Each row comes from the steps of one walk. Every step used is in the known rows, and no mark comes twice. Write the walk behind each row, first mark first.
Known rows:
zafi > riro > luzev > bugesad > livez: [ 0.52  4.10  0.25 -0.02  2.02 -0.03  3.14 -5.56  4.34 -6.40  5.19  1.28
  0.74 -3.36 -0.45  1.07]
bugesad > zafi: [ 4.33  0.15 -3.52 -3.13 -1.00  4.09  4.17  2.68 -2.99  0.17 -0.98  2.38
  0.81 -2.63 -0.72 -3.91]
riro > luzev > bugesad > zafi > funin > livez: [ 2.47  4.95 -2.21 -0.73  2.29  0.51  3.89  8.49  4.77 -4.34  5.77 -1.35
  1.78 -4.84 -8.56 -1.33]
riro > luzev: [ 1.77  0.41 -0.44 -1.00 -0.69 -0.63  4.61  2.46  4.82 -4.15  0.81 -2.28
  1.94 -3.18 -5.04  0.82]
luzev > riro: [ 1.05  1.83  2.32 -1.00  1.32  0.14  3.17  3.58  2.38 -3.16  0.47  7.15
 -1.06 -0.90 -0.01 -6.84]
riro > luzev > bugesad > zafi: [ 4.95  6.53 -3.39  0.87  1.11  1.76  4.30  5.08  3.96 -3.94  3.52 -0.79
  2.01 -5.13 -6.44  0.23]
riro > luzev > bugesad > livez: [-1.23  5.73 -1.38  0.51  3.14 -0.48  2.33  4.22  4.49 -4.36  4.64 -2.31
  1.69 -5.74 -6.34  2.60]
funin > livez > bugesad > zafi: [-3.41 -1.24 -2.97 -6.13  6.18  5.12  5.47  3.66 -0.84 -3.75  0.38  2.37
 -0.23 -2.89 -2.86 -1.23]
funin > livez > bugesad > zafi > riro > luzev: [-2.35 -1.14 -2.12 -5.67  5.50  4.02  6.42 -0.73  1.58 -6.08  1.56  2.58
  0.23 -3.41 -2.29 -0.29]
livez > riro > luzev: [-1.73  0.68  0.91 -1.03  1.77 -0.09  5.80  0.44  5.26 -5.82 -0.02 -3.47
  1.04 -2.10 -1.72 -1.71]
funin > luzev: [ 2.14 -0.12  0.24  2.66  0.03 -0.80  3.83  4.31  0.89 -2.36  1.89 -3.75
  0.62 -2.21 -4.25 -1.85]
bugesad > livez > riro: [-7.68 -0.85  1.10 -3.81  4.02  0.71  2.15  0.21 -1.11 -1.77  0.36 -1.33
 -0.09 -3.05  1.45 -1.66]
luzev > bugesad > zafi: [ 4.77  7.35 -4.41  0.99  2.68  4.48  2.64  4.83 -0.34 -1.95  3.68  2.16
  0.42 -3.11 -2.94 -2.83]
funin > zafi > riro > luzev > bugesad: [ 4.10  4.13 -0.08 -0.04 -1.82  2.14  4.94  0.01  5.54 -4.78  4.70  7.26
 -1.32  4.67 -1.04 -1.17]
funin > livez > riro > luzev > bugesad: [-5.46  2.11  1.29 -2.94  8.20 -0.24  5.46  4.27  6.43 -6.72  4.40 -2.09
 -0.62 -2.85 -3.91 -1.43]
luzev > bugesad > zafi > funin > livez: [ 2.86  5.71 -3.01 -0.58  3.28  2.87  1.76  8.59  0.51 -2.06  6.21  1.40
  0.04 -2.73 -5.42 -4.39]

Which walk is each row?
[ 5.37  7.03 -3.40  0.75  2.24  4.51  3.20 -1.25  0.10 -3.54  4.57  3.83
 -0.04 -2.26  0.28 -3.38] | luzev > bugesad > zafi > riro
[ 0.87  5.86 -2.36 -0.47  4.66  2.81  2.47  7.51  1.06 -3.24  5.91  0.39
 -0.30 -2.38 -4.01 -5.57] | luzev > bugesad > zafi > funin > livez > riro
[ 5.20  6.10 -2.93  1.11 -0.18  1.08  3.34  7.07  4.09 -4.18  4.73 -1.62
  2.43 -4.52 -8.02 -0.99] | riro > luzev > bugesad > zafi > funin
[-4.95  6.47 -0.67  0.27  6.51  1.87  1.20  2.66  0.99 -3.34  4.76 -0.88
 -0.47 -3.25 -1.11 -0.92] | luzev > bugesad > livez > riro
[ 2.89 -0.12  0.81 -1.02 -1.10  0.04  4.91 -7.16  4.66 -6.60  1.92  1.30
  0.92 -1.35  0.59 -0.35] | zafi > riro > luzev
[ 3.73  4.55 -0.05  1.19  0.99  0.55  4.14 -5.78  5.70 -7.32  4.98  1.19
  0.64 -1.91 -0.58  0.05] | zafi > riro > luzev > bugesad
[-0.99  5.25  0.02  1.28  3.97  0.65  5.09  1.71  6.09 -6.81  2.86 -3.42
  0.66 -2.59 -3.00 -1.26] | livez > riro > luzev > bugesad
[-3.15  1.57  1.53 -1.98  4.16 -1.51  2.85  7.67  5.75 -5.65  6.24 -2.90
  0.09 -1.44 -6.56 -3.86] | zafi > funin > livez > riro > luzev > bugesad
[-3.14 -2.03 -0.34 -4.09  2.83  1.29  2.30  6.28  1.45 -4.58  3.31 -0.55
  0.16 -0.18 -5.65 -2.67] | zafi > funin > livez > bugesad
[ 3.38  0.32  0.63 -1.86 -3.52  1.64  5.52 -1.35  4.67 -4.09  2.40  7.27
 -1.11  5.26 -0.18 -1.58] | funin > zafi > riro > luzev
[ 5.72  0.68 -0.56  0.45 -2.68  0.42  2.93  8.78 -1.41 -0.32  1.98  1.76
  1.02 -2.84 -4.43 -8.76] | bugesad > zafi > funin > luzev > riro
[ 5.85  0.19 -2.22 -2.66 -2.21  2.67  5.68 -3.97  0.36 -3.12  0.53  2.95
  1.54 -2.97  0.80 -2.81] | bugesad > zafi > riro > luzev
[ 2.96  1.25 -4.32 -2.16  0.80  6.33  5.98 -4.49 -0.33 -5.80 -0.87  2.49
  1.64 -3.11 -0.59  0.11] | livez > bugesad > zafi > riro > luzev
[ 2.83 -1.02  0.82  2.29 -2.61 -2.05  1.50  7.49  1.15 -2.27  3.83 -4.46
  1.06 -0.79 -6.51 -4.37] | zafi > funin > luzev
[-5.52 -1.30 -1.29 -5.12  6.90  3.52  4.87  2.74  1.36 -5.31  1.23  1.12
 -0.75 -1.50 -3.10  0.23] | funin > livez > bugesad
[ 0.77  3.52  0.25 -1.06 -0.75  1.60  3.97 -0.05  4.37 -3.75  4.99  6.97
 -1.14  3.12 -0.86 -0.33] | funin > zafi > riro > luzev > bugesad > livez
